What can hang from each mark
rapug: digin fida gipu vabor zaguk
fida: rapug
gipu: digin
digin: fida gipu vabor
zaguk: digin rapug vabor

Every row comes from one small tree of marks. The marks that hang from a mark follow it in brackets, in alphabetical order. Every link used is in the known rows. Which tree was each row made from?
Known rows
fida(rapug(zaguk)): [  4   4   0   7   2  -4  13   5   2   2  -9  -5  10  -3 -16   0  14   0
   4  -4  12  -3   2]
rapug(fida gipu(digin) vabor zaguk): [ 11  10   9  -9  -6  20  11  15   7  -8 -11  14  -4 -12 -12  -7   7  -1
 -17  -2   7 -15   1]
fida(rapug(digin(gipu))): [ -6   5   4   1  -5  -8   5  17  -6   2 -10 -14   7  -4  -7  -5  16  -6
   8  -7  12 -12  -5]
digin(fida gipu vabor): [  3 -16  -6   7 -13 -14   2  10  -9   8 -11  -2  14   0  -2  15  10  -1
  -3 -16  16 -11   6]
digin(fida(rapug(zaguk)) gipu vabor): [  5  -9  -3   9  -6 -13  12  13  -9   6 -18  -9  19   0 -11  14  22  -2
   4 -12  22 -11   7]
digin(vabor): [ -1  -3  -4   7  -5 -15   0   6  -3   3  -3   4   6   3  -8   2  11   0
  -4 -14  11 -11   8]
zaguk(rapug(fida)): [ -3   4  -5  -1  -4   0  -4  21  10   5 -13   6  11  -8 -14   1   2  -4
   2  -3  13  -7  -1]
rapug(gipu(digin)): [  3  -5   1  -1 -21  -2   9  -4  11  -7  -3  11   7  -5  -6  -8  -2   0
  -8  -8   8   0  -3]
fida(rapug(digin vabor zaguk)): [  0  21   5  -9  12  10  16  13  -3  -2  -9  -6  -2 -12 -16  -5  23  -6
  -3   1   5 -15  -3]
gipu(digin(fida(rapug(vabor zaguk)))): [  7   5   1  -6   3  10  24  -1   2  -4  -8   7   6 -16 -12   3   9  -9
 -13  -4  12  -6   2]
zaguk(rapug(fida gipu)): [  0   3  -5  -2 -13   3  -3  17  19   1 -16   7  16  -7 -16  -4   3  -4
   4  -3  10   1  -9]
digin(fida(rapug) gipu): [  5  -9  -4   8  -8  -7   8   5  -2  10 -13 -10  14  -6  -5   8   6  -9
   5 -12  13   1  -3]
gipu(digin): [ -1  -5   2   0 -11  -6  10   2   0  -4   1  11   2  -6  -4  -3  -2   1
 -11  -9  12  -9   5]
zaguk(rapug(vabor)): [ -3   8  -6  -6   4   4   3  11   6   7  -7  13   3 -18 -18   5   8  -5
  -8  -4   8  -2  -2]
rapug(digin(gipu) fida vabor zaguk): [  3  13  13 -10   3  16   3  38 -15   1 -14  -3 -10 -11  -6   0  17   2
  -8   0   8 -33   1]
digin(fida(rapug(vabor)) gipu): [  5  -1  -4   4   1   2   8   8  -4  11 -12  -6   5 -14  -7   9  10 -13
  -4 -12   9  -1  -4]
fida(rapug(digin zaguk(vabor))): [ -3  16   1  -9   2  -1   5  18  -1  -5  -9  -6  15  -1 -13  -5  26  -5
   7   2  10 -13  -6]
gipu(digin(fida(rapug))): [  4  -2  -2   0  -6  -1  17  -5   5  -3  -6   3  12  -9  -6   0   1 -12
  -5  -8  14   1   0]
fida(rapug): [  0   5  -3   8   1  -7   6   1   5   4  -5  -5   8  -4 -12  -4   8  -7
   3 -10   8   1  -3]
rapug(fida gipu): [  7   1   1   3 -14   4  -4   9  13   1 -10   1   7   0  -8  -9  -3  -4
  -1  -8   2  -2  -7]
rapug(fida zaguk(digin(gipu))): [  6  -9   3  16  -7  -4 -13  33 -14   5 -11  -5  -6  -1  -3   7  11  15
   2  -9   5 -21   1]
gipu(digin(vabor)): [ -4  -5   0   1 -11 -13   8   6  -3  -5  -1  12   5   0  -6  -1   7   0
 -10 -14  17 -16  12]

Write each row's tree
[  9  -5  -3 -12 -21   6  11   3  10 -11 -10  15  22  -4  -7   1   8   0
  -8  -1  12  -2  -5] => rapug(gipu(digin(fida)) zaguk(vabor))
[  7   1   6  -3 -18   1   9  16   5 -11 -13   9  11   2 -12  -6  11   4
  -7  -7  17 -19   7] => rapug(fida gipu(digin(vabor)) zaguk)
[  8  -9  -2  -5 -21   4  14 -10  13  -6  -5   9  12  -7  -4  -3  -5  -4
  -9  -8   9   5  -6] => rapug(gipu(digin(fida)))
[  6  -1  -2 -11 -16   8  10  -3  12  -5  -9  -4  13  -6  -1  -6   3  -7
  -1   0   1   1 -15] => rapug(digin(fida) gipu)
[  5  -7  -7  14   2  -2  -5  11 -10  10  -8  -9  -4 -12  -3  10  14  -4
  -1 -16  -3  -1  -9] => zaguk(digin(fida(rapug(vabor)) gipu))
[ -1   4  -1   3 -13 -11  11   0   9  -7  -8   1  15  -1 -15 -11  14  -9
   0 -14  14  -1   0] => fida(rapug(gipu(digin(vabor))))
[  2  -8  -4  -1 -10  -7  12  -1  -1  -5  -4  11  12  -4  -3   5   4  -6
 -11 -12  16 -10   8] => gipu(digin(fida vabor))
[  8   8  -1 -17  -5  19  10  -2   9  -3  -8   0   2 -15  -4  -6   7 -12
 -11   0  -5  -1 -16] => rapug(digin(fida) gipu vabor)
[ -9   5   2   1  -5 -15   4  21  -9   1 -11 -14   9   0  -9  -3  25  -7
   8 -12  15 -19   1] => fida(rapug(digin(gipu vabor)))
[ 11   6  -7  -2   0  11  13  -9  14   4 -11  -2  10 -13 -12  -1   6 -17
  -4  -7   0  13 -13] => digin(fida(rapug(gipu vabor)))
[-12   5   0  -7  -9  -8  -7  40  -5   2 -18  -2  13  -5 -11   1  19  -3
   6  -6  21 -27   2] => zaguk(rapug(digin(gipu vabor) fida))
[  5 -14  -7   7  -9  -6 -11  21 -12   5  -9   1   9  -1   0  16  17  11
   1  -8   6 -11  -5] => rapug(zaguk(digin(fida gipu) vabor))
[-10   0  -9 -17 -12  -3  -5  28   0   3 -15   4  25  -9  -6   8  17  -8
   5   0  16 -11 -10] => zaguk(rapug(digin(fida gipu)) vabor)
[  6   3   6 -13   1  15  15  19 -13   2 -13  -2  -2 -16  -4   9  16   1
 -11   2   9 -21  -2] => rapug(digin(fida gipu) vabor zaguk)
[  2  -7   3  -6 -11  -5  12  21 -14  -1 -14  -6  12  -1  -3  11  22   6
  -1  -2  18 -26   5] => rapug(digin(fida gipu vabor) zaguk)
[  5  12  -2   1   1   6   8  -1  11   2  -8  -1   4 -11 -17  -9  12 -13
  -3 -10  -1   7 -10] => fida(rapug(gipu vabor))
[ -3   8   2 -13  -4   2   1  21  -5  -5  -7   2  10   0  -6  -1  19   4
  -1   4   9 -20  -4] => rapug(digin zaguk(vabor))
[  4  20   5 -10   3  14  17   8   6  -5 -12  -6   4 -11 -18 -11  24  -6
  -1   1   2  -7 -10] => fida(rapug(digin gipu vabor zaguk))
[ -5 -11  -8  12 -11 -17 -25  26 -14   7  -2   1   3   2   2   7  14   8
   2 -16   1 -10  -7] => zaguk(digin(gipu) vabor)
[  0  -7  -8  -9 -20   3  13  -1  19  -5 -11  14  21 -13 -12   2   0  -5
  -4  -2  15   7  -7] => zaguk(rapug(gipu(digin(fida))))
[ -2   7   7 -11  -8   2  -9  44 -12  -2 -16  -3   9   2  -3  -1  20   3
   2   0  14 -32  -2] => rapug(digin(gipu) fida zaguk(vabor))
[-13   9  -3 -15  -9  -3 -16  45  -2   0 -17   3  18  -5  -8  -1  17  -7
   7  -1  16 -22  -8] => zaguk(rapug(digin(gipu) fida) vabor)
[  2   9   5  -8 -13   9  -2  15  10  -5 -11  -5   5  -1  -4 -16   3  -5
   1  -1   1 -11 -13] => rapug(digin fida gipu)
[ -8  13   3 -13   0   9  -3  38  -4   4 -15   2   0 -18 -12   0  13  -7
  -2  -1  11 -23  -4] => zaguk(rapug(digin(gipu) fida vabor))
[ -3  -2 -12 -16 -20   0   1   7  19  -6 -12  20  29  -9 -12   1   7  -9
  -2  -2  15   5 -11] => zaguk(rapug(gipu(digin(fida))) vabor)
[ -8  12  -1 -11  -3   5  -3  27   7   0 -14   1  10  -9 -12  -5   8  -6
   4   3  12 -16  -6] => zaguk(rapug(digin fida))
